Each row comes from the steps of one path. Every step used is in the known rows, and no mark comes twice. Write the path behind each row, first mark first.
Known rows
lamo/zeguben/gikad/susig/kefefo/vemol: [-0.77  4.35 -1.56 -0.97  1.77  1.17  0.89 -0.61  1.65 -0.15 -1.63 -2.67
  0.78 -0.01 -0.45 -2.10 -2.03 -1.29 -2.13 -1.83  3.18  1.17  1.53  1.87
 -2.77 -1.24 -2.26 -0.78]
foveb/susig/nako/bafun/lamo/zeguben/gikad: [ 2.50 -0.64 -0.64 -4.63 -0.39  4.80 -0.47 -1.02  0.27  0.67  0.27  2.43
  3.29 -3.24 -2.24 -1.76  0.34  0.39  0.90 -1.76  0.12  0.81 -0.80  1.57
  0.85  2.06 -1.28  1.34]
susig/nako: [ 3.93 -1.66  0.96 -1.72 -1.08  2.95 -1.49 -1.08 -1.39  0.75  0.56  1.86
  4.56  0.27  1.58 -0.18  1.84  0.28  0.14 -1.39 -0.87  2.44  0.08 -0.36
  0.70  0.79 -0.48 -1.36]
bafun/nako: [ 3.73 -1.84  1.59 -0.70 -0.49  5.03 -1.10 -0.08  1.27  0.14  1.15  2.44
  3.43 -0.61  1.50 -1.02 -0.11  0.44 -2.04  0.16 -0.48  2.60  1.08 -2.52
 -0.01 -0.54 -2.03 -1.39]
bafun/lamo/zeguben: [ 0.22  1.94  0.49 -0.87  0.92  1.99  0.43  0.51  2.72  1.97 -0.57  0.85
 -0.40 -2.57  0.65 -1.96 -1.33 -0.65 -1.74 -0.93  0.86  2.02  0.77 -1.46
 -2.69  1.63 -3.15 -1.61]
zeguben/gikad/susig/kefefo: [ 1.41  3.30 -1.86 -1.54  0.19  1.14 -0.52 -0.33  1.32 -1.04 -0.73 -1.51
  2.71  1.01 -1.02 -1.32 -0.26 -0.45 -2.26 -1.93  0.77  0.50  1.53  2.81
  0.20 -0.91 -2.71 -1.44]
nako/bafun/lamo/zeguben: [ 0.94  1.54  3.18 -1.73 -1.38  4.72 -0.19  1.46  1.90  1.71 -0.98  2.29
 -0.10 -2.65  0.34 -2.23 -1.81 -0.43 -0.79 -0.26 -0.17  2.23  0.83 -2.09
 -3.07  3.38 -2.49 -2.18]
gikad/zeguben: [ 1.63  1.66 -0.72 -1.14 -0.53  0.75  0.02 -0.31  2.35  1.07  0.52 -0.64
  1.89  0.45  1.37 -1.04  0.52 -1.66 -1.48 -1.03  0.11  0.91  2.06 -0.55
 -1.21  0.65 -2.09 -0.97]
vemol/kefefo/susig/gikad/zeguben/lamo/bafun: [-2.71  0.40 -1.19 -0.24 -0.34  3.49 -0.77  0.86 -0.64  0.07  0.05  0.30
  2.38  2.65  1.76 -0.67  0.17 -2.58 -2.50  1.59  0.37  1.51  1.09  0.14
 -0.51  1.90 -0.44  1.90]
foveb/susig/kefefo/vemol/maso: [ 1.59 -2.55 -1.66 -0.25  0.33  4.16 -0.69 -0.37 -1.26 -0.25  0.62 -0.43
  5.69  2.78  1.31  2.90 -0.96  1.48 -1.19 -0.69  1.99  1.25  2.02  1.07
  2.32  1.13 -0.93  1.37]
kefefo/susig/gikad/zeguben/lamo/bafun/nako: [-1.03  1.33 -3.05 -3.67 -0.77  2.29 -1.00  0.00  0.95 -0.06  2.59  1.77
  2.08 -0.31 -1.33 -3.39  0.55 -3.64 -2.86 -0.86 -1.22  1.65  0.20  0.04
  0.38  3.57 -0.62  1.46]
maso/vemol/kefefo/susig/gikad: [-1.45 -1.51 -0.15  1.81  0.24  3.32 -1.46  1.03 -1.00  1.55  0.19 -1.42
  4.76  6.30  5.69  0.81 -1.65 -1.72 -3.59  0.96  1.31  2.98  3.95 -0.54
  0.50  0.07  0.89  2.03]
gikad/susig/nako/bafun/lamo: [ 1.91  1.63  1.02 -3.13 -1.63  3.52 -0.37 -1.24 -0.04  1.17 -0.17  1.73
  2.24 -1.22 -1.60 -1.09  0.22  0.11 -1.28 -2.31 -0.62  1.90  1.37  0.41
 -0.83  0.77  0.47 -0.89]
nako/bafun/lamo/zeguben/gikad: [ 0.60  2.32  2.69 -2.05 -1.20  4.50 -0.33  1.57  2.21  1.31 -1.24  1.94
 -0.49 -3.10 -0.07 -2.90 -1.81 -0.76 -0.62 -0.38 -0.03  2.10  0.45 -1.26
 -3.18  3.02 -2.95 -2.19]
fibik/vunur: [ 5.45 -1.71 -0.60  1.13  1.41  1.19  0.51  1.24  2.31  2.60  3.99  1.22
  5.97  2.66  3.98  0.21  1.63 -1.19 -1.19  1.63 -2.03  0.45  3.40 -1.25
  2.77 -2.11 -3.78 -0.40]
vemol/maso: [ 2.02 -1.47 -0.20  1.00 -0.05  2.51 -0.51  0.84 -0.03  1.53 -1.31 -0.84
  3.66  3.40  4.92  2.32 -1.20 -1.54 -0.50  0.33  0.74  2.10  2.97 -0.67
 -0.15 -1.10 -1.09  0.05]
susig/gikad/zeguben/lamo/bafun: [-0.85  2.61 -1.73 -3.10 -1.49  0.75 -0.82  1.10  2.39  0.09  0.89  0.26
  0.84 -1.50 -0.45 -2.00  1.13 -1.66 -0.52 -2.62 -0.78  1.45 -0.16  1.90
  0.04  3.89 -1.40 -1.93]
susig/nako/bafun/lamo: [ 2.69 -0.73  3.37 -2.33 -2.51  4.98 -1.71  0.05 -1.22  1.10 -0.35  3.44
  2.30 -2.28  0.45 -1.01  0.90  0.53  0.79 -1.23 -1.27  3.19 -0.74 -1.22
 -0.99  3.11 -0.38 -2.34]
gikad/susig/kefefo/vemol: [ 0.50  1.52 -0.54  0.31 -0.21  2.26 -0.29 -0.91 -0.60 -0.25  0.15 -1.53
  3.61  3.20  0.28  1.50 -1.11  0.98 -3.52 -1.78  1.67  1.82  3.36  0.77
 -0.05 -0.21 -0.15 -1.20]
kefefo/susig/nako: [ 2.52 -1.46 -1.75 -2.66 -0.28  2.58 -1.24 -1.52 -1.66  0.76  2.44  2.21
  4.96  1.96  0.56 -1.89  1.45 -2.57 -2.29 -0.18 -1.21  2.07  0.94 -0.98
  1.39  1.67 -0.15  2.06]
maso/vemol/kefefo: [-0.33 -2.03  1.58  3.16  0.25  3.60 -1.40  1.04 -0.86  1.81 -0.79 -1.90
  4.83  5.79  6.53  1.77 -1.99  0.01 -3.08  0.99  1.78  2.78  4.34 -1.00
 -0.46 -1.18  0.23  0.73]
foveb/vunur/fibik: [ 5.96 -1.46 -1.26  1.84  3.73  1.25 -0.40  1.08  2.10  4.24  6.72  1.60
  6.95  3.38  3.49  1.35  2.40 -0.91 -0.73  2.05 -3.25 -1.00  3.47 -0.39
  4.06 -2.29 -4.22 -1.14]
foveb/vunur: [ 4.65 -1.41 -1.42  1.05  2.95  1.40 -0.93  1.12  2.28  2.83  4.27  1.26
  5.53  2.92  2.65  0.22  1.58 -0.53 -1.15  1.96 -1.95 -0.40  2.29 -1.01
  2.71 -0.97 -3.09 -1.32]
nako/bafun/lamo/zeguben/gikad/susig/kefefo/vemol: [-0.99  3.20  2.81 -1.12 -1.16  4.77 -0.25  1.25  1.10  0.69 -1.63  0.80
 -0.71 -2.31 -0.61 -1.78 -2.53 -0.05 -1.36 -0.88  1.25  2.71  0.88 -0.64
 -3.62  2.91 -1.82 -2.39]
lamo/bafun: [ 1.90 -1.06  0.39 -0.68 -0.16  4.88 -1.16  0.20 -0.07  0.33  0.22  1.33
  4.46  0.03  1.26 -0.71 -1.65 -0.07 -1.98 -0.34 -0.36  0.19  1.34 -1.51
 -1.64  1.04 -2.48 -1.42]
nako/bafun/lamo/zeguben/gikad/susig/kefefo/vemol/maso: [-1.58  3.07  2.76 -0.56 -1.17  4.87 -0.17  1.55  0.68  0.83 -2.45  0.31
 -0.90 -1.78  0.20 -0.92 -3.03 -0.49 -0.96 -0.66  1.68  2.93  1.12 -0.52
 -3.92  2.42 -1.31 -2.04]

Write each row's path
[-0.02 -1.08  1.07  3.30 -0.40  3.44 -1.37  0.90 -2.48 -0.73 -1.10 -1.82
  4.01  4.77  4.32  3.97 -1.73  1.23 -1.84 -0.12  2.58  3.38  2.44 -0.50
 -0.47  0.92 -0.59 -2.27]	susig/kefefo/vemol/maso
[-2.67  0.06  1.43  1.43  0.18  4.42 -1.29  0.88 -1.37  1.52 -1.50 -1.05
  2.59  3.13  4.08 -0.65 -2.47 -1.47 -2.73  0.82  2.00  3.33  2.50 -0.53
 -2.25  0.23  0.89  1.73]	maso/vemol/kefefo/susig/nako/bafun/lamo/zeguben/gikad
[ 1.92 -1.60  1.62 -0.77 -0.42  6.87 -1.41  0.12  0.03 -0.42  0.22  2.67
  3.89 -1.77  0.60 -1.20 -1.95  0.54 -2.15 -0.04 -0.39  1.07  0.42 -2.50
 -2.24  0.37 -2.15 -1.76]	lamo/bafun/nako
[-1.27  0.22 -1.46 -0.23 -0.07  2.93 -0.38  0.72 -0.08  0.44  0.30  0.11
  2.97  4.32  2.84 -0.13  0.57 -3.23 -2.37  1.87  0.40  1.76  1.77 -0.21
  0.67  1.08 -0.53  2.03]	vemol/kefefo/susig/gikad/zeguben
[ 1.93  1.60 -0.92 -0.80 -0.46  1.64 -0.07 -0.97  0.34 -0.42 -0.31 -0.67
  3.65  2.44 -0.62  0.68 -0.59  0.88 -3.23 -1.94  0.35  0.62  2.76  0.90
  0.17 -0.19 -0.95 -1.51]	gikad/susig/kefefo
[ 0.71 -0.88  1.15  2.56 -0.41  3.21 -1.44  0.49 -1.95 -0.89  0.15 -1.15
  4.27  4.08  3.14  2.69 -1.01  1.81 -2.48 -0.43  2.02  3.07  2.11 -0.64
  0.00  1.73 -1.30 -2.76]	susig/kefefo/vemol
[ 1.25  2.46  0.85 -3.25 -1.11  3.26  0.13 -1.39  0.26  1.18 -0.79  1.27
  1.39 -1.88 -1.97 -1.69 -0.33 -0.23 -1.19 -2.50  0.05  1.72  1.13  0.49
 -1.81  0.55  0.48 -0.81]	gikad/susig/nako/bafun/lamo/zeguben
[ 0.67  0.87 -0.60 -3.57 -0.59  3.61 -0.99 -0.77 -0.91  0.66  0.96  2.50
  2.20 -0.95 -1.08 -3.65  0.23 -3.08 -1.56 -0.37 -0.70  2.31 -0.29 -0.63
 -0.88  2.71 -0.55  1.45]	kefefo/susig/nako/bafun/lamo/zeguben/gikad
[ 1.72  0.98  2.82 -2.78 -1.79  4.55 -1.23  0.01 -0.59  0.67 -1.19  2.66
  1.12 -3.41 -0.40 -2.17  0.34 -0.06  1.06 -1.56 -0.42  2.94 -1.30 -0.26
 -2.09  2.53 -0.88 -2.30]	susig/nako/bafun/lamo/zeguben/gikad
[ 0.22  3.14  2.29 -2.47 -1.15  4.25  0.04  1.14  2.27  1.34 -1.34  1.56
 -0.74 -3.16 -1.00 -2.96 -1.96 -0.82 -1.06 -0.89  0.16  1.88  0.83 -0.74
 -3.30  2.55 -2.39 -1.84]	nako/bafun/lamo/zeguben/gikad/susig
[-1.31  4.19 -1.60 -0.42  1.82  1.32  0.91 -0.34  1.22  0.02 -2.50 -3.15
  0.59  0.42  0.38 -1.22 -2.55 -1.67 -1.66 -1.64  3.55  1.43  1.70  1.99
 -3.04 -1.74 -1.77 -0.48]	lamo/zeguben/gikad/susig/kefefo/vemol/maso
[-2.47  3.94 -0.11  0.17  1.15  2.10  0.29  0.68  1.61  0.95 -2.20 -1.30
 -1.30 -1.89  0.33 -0.80 -2.56 -0.80 -1.76 -1.40  2.82  2.73  0.89  0.49
 -3.53  0.54 -2.15 -1.53]	bafun/lamo/zeguben/gikad/susig/kefefo/vemol/maso
[-0.11  2.08 -0.52 -1.08 -1.09 -0.10 -0.39 -0.07  2.13  0.91  0.67 -0.76
  0.51 -1.63 -0.06 -1.86  1.11 -0.54 -1.48 -1.54  0.01  1.19  1.30  0.52
 -1.88  1.87 -1.94 -0.88]	gikad/zeguben/lamo
[-0.51  3.83 -0.23 -2.11  0.90  1.70  0.31 -0.19  2.38  1.32 -1.32  0.36
 -1.01 -3.88 -1.25 -2.85 -0.96 -0.93 -1.26 -2.03  1.16  2.02 -0.18  0.51
 -2.93  0.79 -2.56 -1.44]	bafun/lamo/zeguben/gikad/susig/nako
[ 2.08  2.84 -1.73 -2.84  0.09  1.41 -0.66 -1.05  0.95 -0.10 -0.23 -0.64
  2.78 -0.30 -1.12 -2.16  0.73 -1.13 -1.14 -2.30  0.30  1.05  0.97  2.88
  0.29 -1.37 -1.73 -0.53]	zeguben/gikad/susig/nako
[-0.92  2.13 -0.23 -1.11 -1.12  1.25 -0.63  0.01  1.46  0.55  0.23 -0.42
  0.64 -2.61 -0.66 -2.02  0.13 -0.39 -1.58 -1.57  0.02  0.60  0.85  0.37
 -3.08  2.17 -1.91 -1.14]	gikad/zeguben/lamo/bafun
[-2.68  0.16 -0.65 -0.28 -0.41  4.49 -0.86  0.77 -0.58 -0.32  0.07  0.94
  2.08  1.76  1.35 -0.89  0.07 -2.28 -2.54  1.73  0.34  1.91  0.67 -0.35
 -0.79  1.59 -0.23  1.71]	vemol/kefefo/susig/gikad/zeguben/lamo/bafun/nako
[-0.88  2.41 -1.19 -3.13 -1.67  1.75 -0.98  1.07  2.44 -0.26  0.93  0.94
  0.57 -2.33 -0.78 -2.27  0.93 -1.35 -0.65 -2.44 -0.78  1.85 -0.57  1.40
 -0.25  3.53 -1.20 -2.07]	susig/gikad/zeguben/lamo/bafun/nako
[-0.95  4.15 -0.33 -1.18  0.99  1.51  0.38  0.35  2.64  0.70 -1.64 -0.25
 -1.10 -2.99 -1.11 -2.25 -1.65 -0.44 -1.98 -1.72  1.49  1.63  0.20  0.49
 -3.02  1.12 -3.17 -2.14]	bafun/lamo/zeguben/gikad/susig/kefefo
[-0.33  2.63 -1.95 -3.07 -1.52 -0.20 -0.66  1.06  2.79  0.39  1.25 -0.01
  0.72 -0.79 -0.03 -1.86  1.80 -1.79 -0.48 -2.56 -0.80  1.81  0.17  2.08
  0.88  3.62 -1.47 -1.77]	susig/gikad/zeguben/lamo
[-2.13 -0.58 -0.38  1.63  0.10  2.83 -1.24  0.93 -0.57  1.53 -0.02 -1.86
  3.94  5.75  5.24  0.54 -1.56 -2.14 -3.47  0.69  1.47  2.83  3.80 -0.37
 -0.18  0.14  1.06  2.07]	maso/vemol/kefefo/susig/gikad/zeguben
[ 1.85  3.15 -2.19 -2.32  0.55  1.02 -0.24 -0.51  2.17  0.12  0.06 -1.27
  2.62  0.56 -0.65 -2.24  0.04 -1.51 -2.11 -1.76  0.49  0.59  2.07  2.58
  0.34 -1.61 -2.76 -0.32]	zeguben/gikad/susig
[ 0.20  4.38 -1.79 -1.78  1.58  0.80  1.02 -0.68  2.25 -0.22 -1.97 -2.07
  0.82 -0.58 -1.09 -2.69 -1.73 -1.33 -1.90 -1.93  2.24  0.31  1.07  1.97
 -2.58 -1.15 -2.82 -1.05]	lamo/zeguben/gikad/susig/kefefo
[ 0.56  4.19 -0.75 -3.01  0.81  1.90  0.82 -0.80  1.87  0.34 -1.88 -0.97
  0.49 -2.04 -1.52 -3.58 -1.30 -1.76 -0.84 -2.01  1.68  0.84  0.54  1.78
 -2.94 -0.79 -2.00 -0.69]	lamo/zeguben/gikad/susig/nako/bafun
